Known rows, with every step that occurs:
tumiz, neba: [-0.22, -0.45, -0.02, -0.35,  0.04, -0.09, -0.05,  0.00, -0.68,  0.30,
  0.04,  0.48,  0.03,  0.09,  0.05,  0.05,  0.04,  0.15,  0.08,  0.27,
 -0.15,  0.28]
sesuv, guzov: [-0.13, -0.65,  0.01, -0.31, -0.10, -0.20,  0.21, -0.03, -0.43, -0.03,
  0.15,  0.25, -0.02,  0.10,  0.03,  0.28,  0.17,  0.11, -0.22,  0.12,
 -0.12,  0.16]
sesuv, guzov, netezo, meka, tumiz, neba, migav: [-0.28, -0.62, -0.05, -0.13,  0.15, -0.41,  0.26, -0.11, -0.39,  0.15,
  0.13,  0.12, -0.13,  0.08,  0.03,  0.19,  0.03,  0.01, -0.23,  0.28,
 -0.26,  0.29]
netezo, meka, tumiz, neba, migav: [-0.35, -0.36, -0.22, -0.08,  0.26, -0.11,  0.01,  0.05, -0.27,  0.27,
 -0.12,  0.19, -0.09,  0.18,  0.14, -0.14, -0.03,  0.18, -0.03,  0.17,
 -0.19,  0.38]
guzov, migav, neba: [-0.10, -0.46,  0.20, -0.28, -0.23,  0.09,  0.21,  0.02, -0.45, -0.15,
 -0.19,  0.28,  0.03, -0.01,  0.11,  0.13,  0.24, -0.15, -0.13, -0.12,
 -0.33, -0.17]
neba, migav, guzov, netezo, meka, tumiz: [-0.28, -0.53, -0.12, -0.19,  0.26, -0.14,  0.00,  0.10, -0.37, -0.05,
 -0.10,  0.38,  0.09,  0.06,  0.10,  0.06, -0.05,  0.13, -0.16,  0.31,
 -0.03,  0.46]
migav, neba, netezo: [ 0.04, -0.58,  0.03, -0.14,  0.04,  0.09,  0.16, -0.03, -0.41, -0.01,
  0.00,  0.10,  0.04, -0.05, -0.10,  0.19,  0.04, -0.06, -0.02, -0.06,
 -0.39, -0.15]
tumiz, meka, netezo, guzov: [-0.02, -0.30, -0.07, -0.38,  0.08,  0.08,  0.13, -0.09, -0.28, -0.10,
  0.03,  0.13,  0.12,  0.01,  0.12, -0.34, -0.04, -0.15, -0.17, -0.04,
 -0.31,  0.15]
sesuv, guzov, migav, neba: [-0.11, -0.63,  0.17, -0.24, -0.18, -0.18,  0.28, -0.02, -0.41, -0.10,
  0.06,  0.17, -0.05,  0.09,  0.03,  0.38,  0.25, -0.10, -0.29, -0.05,
 -0.25, -0.08]
neba, netezo: [ 0.11, -0.63, -0.06, -0.28,  0.06,  0.13,  0.16,  0.02, -0.50, -0.02,
  0.00,  0.28,  0.19, -0.19,  0.03,  0.03,  0.08, -0.02, -0.02,  0.09,
 -0.26,  0.09]
meka, tumiz, guzov, migav: [-0.16, -0.31,  0.06, -0.22, -0.13,  0.02,  0.24, -0.10, -0.20,  0.02,
 -0.03,  0.06, -0.05,  0.02,  0.06, -0.06,  0.42, -0.04, -0.34, -0.20,
 -0.02, -0.02]
netezo, neba, sesuv: [-0.16, -0.50,  0.13, -0.27, -0.03, -0.12,  0.30,  0.11, -0.20,  0.16,
  0.12,  0.30,  0.02,  0.03,  0.24,  0.02,  0.09,  0.19,  0.32,  0.36,
 -0.24,  0.10]
neba, migav, guzov, netezo: [-0.21, -0.60, -0.06, -0.31,  0.18, -0.12, -0.03,  0.10, -0.50, -0.11,
 -0.08,  0.50,  0.17,  0.00,  0.11,  0.16, -0.04,  0.13, -0.14,  0.33,
 -0.01,  0.44]
meka, tumiz: [-0.29, -0.28, -0.09, -0.18, -0.06,  0.11,  0.15, -0.05, -0.34,  0.09,
 -0.02,  0.17, -0.04,  0.12,  0.00, -0.20,  0.29,  0.10, -0.12,  0.08,
 -0.04,  0.15]
guzov, netezo: [-0.14, -0.51,  0.06, -0.33, -0.09, -0.09,  0.35, -0.16, -0.50, -0.06,
 -0.08,  0.30,  0.01, -0.17,  0.06, -0.13,  0.04, -0.02, -0.04,  0.30,
 -0.35,  0.16]
meka, netezo, neba, migav, guzov, sesuv: [-0.17, -0.38, -0.02, -0.30,  0.02, -0.10,  0.01,  0.13, -0.39,  0.10,
  0.22,  0.34,  0.37,  0.08, -0.01, -0.04,  0.04, -0.06,  0.20,  0.29,
 -0.27,  0.33]
tumiz, meka: [-0.07, -0.41, -0.06, -0.37,  0.11,  0.11,  0.13, -0.02, -0.46, -0.10,
 -0.02,  0.24,  0.00,  0.01,  0.14, -0.22,  0.04, -0.10, -0.15,  0.04,
 -0.19,  0.13]
migav, neba, sesuv: [-0.13, -0.42,  0.17, -0.21, -0.06,  0.07,  0.19, -0.09, -0.22,  0.00,
 -0.04,  0.18, -0.16,  0.12,  0.04,  0.20,  0.01,  0.12,  0.02,  0.00,
 -0.30, -0.12]
sesuv, guzov, migav, neba, netezo, meka: [-0.04, -0.68,  0.12, -0.15, -0.07, -0.19,  0.30,  0.01, -0.33, -0.08,
  0.04,  0.08, -0.05,  0.05,  0.03,  0.36,  0.16, -0.14, -0.29, -0.07,
 -0.34, -0.07]
migav, guzov, netezo, meka, tumiz: [-0.13, -0.43,  0.02, -0.05,  0.10, -0.14,  0.31,  0.06, -0.18, -0.12,
 -0.17,  0.18, -0.08,  0.06, -0.13, -0.21, -0.09,  0.04, -0.11,  0.30,
 -0.14,  0.33]
migav, guzov, sesuv: [ 0.00, -0.42,  0.17, -0.16,  0.02, -0.02,  0.03,  0.05, -0.52, -0.01,
 -0.05,  0.36,  0.11, -0.01, -0.22, -0.01,  0.04,  0.22,  0.00,  0.25,
  0.08,  0.42]
sesuv, guzov, migav, neba, netezo, meka, tumiz: [-0.10, -0.61,  0.09, -0.07, -0.04, -0.18,  0.31, -0.01, -0.29, -0.03,
  0.05,  0.00, -0.09,  0.09, -0.01,  0.30,  0.23, -0.15, -0.31, -0.08,
 -0.30, -0.08]

Rows:
[ 0.05, -0.44,  0.14, -0.26, -0.04, -0.09,  0.08, -0.22, -0.44,  0.14,
 -0.11,  0.24,  0.15, -0.26,  0.08, -0.07,  0.07,  0.47, -0.03,  0.07,
 -0.10,  0.34] : netezo, guzov, sesuv
[-0.04, -0.31,  0.07, -0.35, -0.22,  0.05,  0.17, -0.09, -0.20, -0.10,
 -0.05,  0.18,  0.24,  0.00,  0.08, -0.11,  0.06, -0.07, -0.10, -0.11,
 -0.42,  0.04] : meka, netezo, guzov, migav, neba
[-0.16, -0.37,  0.05, -0.33, -0.12, -0.10,  0.25,  0.05, -0.16,  0.08,
  0.28,  0.23,  0.16,  0.16,  0.08, -0.01,  0.05, -0.09,  0.18,  0.24,
 -0.39,  0.11] : meka, netezo, neba, sesuv, guzov
[ 0.01, -0.46,  0.22, -0.26, -0.16, -0.02,  0.25, -0.13, -0.15, -0.08,
 -0.25,  0.17,  0.01, -0.13,  0.26,  0.05,  0.10,  0.24, -0.16, -0.12,
 -0.26, -0.04] : netezo, guzov, migav, neba, sesuv
[ 0.01, -0.53, -0.17, -0.07,  0.22,  0.08,  0.20,  0.03, -0.25,  0.08,
 -0.07,  0.07,  0.06, -0.09,  0.03, -0.14,  0.02, -0.02, -0.04,  0.06,
 -0.31,  0.16] : neba, netezo, meka, tumiz
[-0.12, -0.42,  0.29, -0.28, -0.22,  0.11,  0.24, -0.02, -0.33, -0.13,
 -0.19,  0.28, -0.06,  0.02,  0.17,  0.16,  0.19, -0.10, -0.10, -0.09,
 -0.33, -0.19] : guzov, migav, neba, sesuv
[-0.20, -0.41, -0.08, -0.33, -0.01, -0.08,  0.05,  0.18, -0.30,  0.03,
  0.20,  0.36,  0.35,  0.14,  0.05, -0.04,  0.03, -0.09,  0.16,  0.28,
 -0.29,  0.27] : meka, netezo, neba, migav, guzov
[-0.23, -0.41, -0.05, -0.12,  0.07, -0.15,  0.39, -0.14, -0.26,  0.04,
 -0.15,  0.09, -0.12, -0.08,  0.06, -0.29, -0.03, -0.01, -0.06,  0.26,
 -0.40,  0.22] : guzov, netezo, meka, tumiz
[ 0.20, -0.64,  0.04, -0.27,  0.01,  0.07,  0.23, -0.05, -0.36, -0.06,
 -0.13,  0.20,  0.22, -0.31,  0.16,  0.00,  0.11,  0.05, -0.13, -0.03,
 -0.29,  0.05] : neba, netezo, guzov, migav
[-0.09, -0.33, -0.03, -0.28,  0.22, -0.01,  0.05,  0.07, -0.41,  0.02,
  0.19,  0.20,  0.20,  0.06,  0.01, -0.23, -0.03, -0.24,  0.02,  0.17,
 -0.24,  0.27] : tumiz, meka, netezo, neba, migav, guzov, sesuv
[-0.14, -0.36, -0.12, -0.36,  0.17,  0.02,  0.08,  0.07, -0.38, -0.02,
  0.18,  0.21,  0.19,  0.08,  0.14, -0.24,  0.00, -0.27, -0.01,  0.12,
 -0.33,  0.17] : tumiz, meka, netezo, neba, migav
[ 0.01, -0.49,  0.12, -0.36, -0.18, -0.03,  0.22, -0.08, -0.28, -0.10,
 -0.26,  0.28,  0.13, -0.19,  0.29, -0.06,  0.16,  0.25, -0.18, -0.05,
 -0.19,  0.11] : netezo, guzov, migav
[-0.06, -0.50,  0.10, -0.20, -0.01, -0.10,  0.28,  0.04, -0.35, -0.19,
 -0.12,  0.33,  0.01,  0.00, -0.13, -0.10, -0.04,  0.03, -0.10,  0.32,
 -0.10,  0.29] : migav, guzov, netezo
[-0.05, -0.32, -0.04, -0.40, -0.16,  0.04,  0.12, -0.09, -0.22, -0.05,
  0.00,  0.24,  0.26,  0.01,  0.08, -0.19,  0.00,  0.08, -0.05,  0.01,
 -0.33,  0.20] : meka, netezo, guzov
[-0.06, -0.46,  0.12, -0.10, -0.07,  0.11,  0.25,  0.03, -0.32, -0.08,
 -0.19,  0.09,  0.00, -0.04,  0.06,  0.05,  0.20, -0.24, -0.15, -0.16,
 -0.40, -0.18] : guzov, migav, neba, netezo, meka, tumiz
[-0.32, -0.36, -0.21, -0.03,  0.29, -0.13,  0.01,  0.11, -0.22,  0.23,
 -0.13,  0.19, -0.09,  0.22,  0.07, -0.13, -0.06,  0.18, -0.05,  0.19,
 -0.12,  0.42] : netezo, meka, tumiz, neba, migav, guzov
[-0.17, -0.55, -0.01, -0.29,  0.20, -0.06, -0.20,  0.10, -0.61,  0.01,
 -0.03,  0.53,  0.24,  0.00,  0.04,  0.22,  0.01,  0.26, -0.08,  0.27,
  0.11,  0.53] : neba, migav, guzov, sesuv
[-0.08, -0.51,  0.17, -0.15,  0.03, -0.19,  0.37,  0.10, -0.22, -0.09,
 -0.03,  0.28, -0.02,  0.01, -0.06, -0.08, -0.05,  0.05,  0.07,  0.45,
 -0.14,  0.25] : migav, guzov, netezo, neba, sesuv
[-0.05, -0.28,  0.13, -0.35, -0.21,  0.06,  0.20, -0.12, -0.12, -0.08,
 -0.06,  0.18,  0.17,  0.02,  0.12, -0.09,  0.03, -0.03, -0.07, -0.09,
 -0.41,  0.02] : meka, netezo, guzov, migav, neba, sesuv
[ 0.03, -0.57,  0.09, -0.32,  0.01, -0.26,  0.36, -0.18, -0.15, -0.07,
 -0.05,  0.08, -0.06, -0.19,  0.12,  0.04,  0.03,  0.01, -0.26, -0.07,
 -0.28,  0.08] : tumiz, guzov, netezo, meka
[-0.02, -0.26,  0.07, -0.32,  0.05,  0.11,  0.19, -0.12, -0.18, -0.12,
 -0.01,  0.07,  0.03,  0.03,  0.14, -0.25, -0.04, -0.23, -0.18, -0.13,
 -0.39,  0.00] : tumiz, meka, netezo, guzov, migav, neba, sesuv
[-0.13, -0.49,  0.18, -0.17, -0.06, -0.06,  0.24, -0.11, -0.20,  0.01,
  0.06,  0.11, -0.21,  0.17,  0.00,  0.35,  0.03,  0.11, -0.07, -0.01,
 -0.28, -0.13] : migav, neba, sesuv, guzov
[-0.06, -0.50,  0.05, -0.12,  0.08, -0.16,  0.30,  0.08, -0.23, -0.17,
 -0.19,  0.25, -0.04,  0.02, -0.09, -0.15, -0.14,  0.06, -0.08,  0.31,
 -0.18,  0.34] : migav, guzov, netezo, meka
[ 0.13, -0.56,  0.10, -0.07,  0.07,  0.02,  0.15, -0.14, -0.39,  0.08,
 -0.02,  0.02,  0.08, -0.18, -0.11,  0.16,  0.02,  0.10, -0.01, -0.08,
 -0.35, -0.07] : migav, neba, netezo, guzov, sesuv
[-0.02, -0.28,  0.06, -0.34, -0.12,  0.01,  0.07, -0.17, -0.34,  0.06,
  0.04,  0.22,  0.29, -0.08, -0.01, -0.18,  0.02,  0.12,  0.01,  0.04,
 -0.30,  0.29] : meka, netezo, guzov, sesuv
[-0.16, -0.56,  0.08, -0.26, -0.04, -0.23,  0.44, -0.04, -0.43,  0.06,
  0.05,  0.24,  0.06, -0.17,  0.09, -0.14,  0.07, -0.04,  0.17,  0.44,
 -0.42,  0.13] : guzov, netezo, neba
[-0.20, -0.59, -0.01, -0.12,  0.03, -0.34,  0.40, -0.13, -0.28,  0.02,
  0.09,  0.04, -0.16,  0.04, -0.01,  0.08,  0.07,  0.00, -0.24,  0.21,
 -0.29,  0.20] : sesuv, guzov, netezo, meka, tumiz
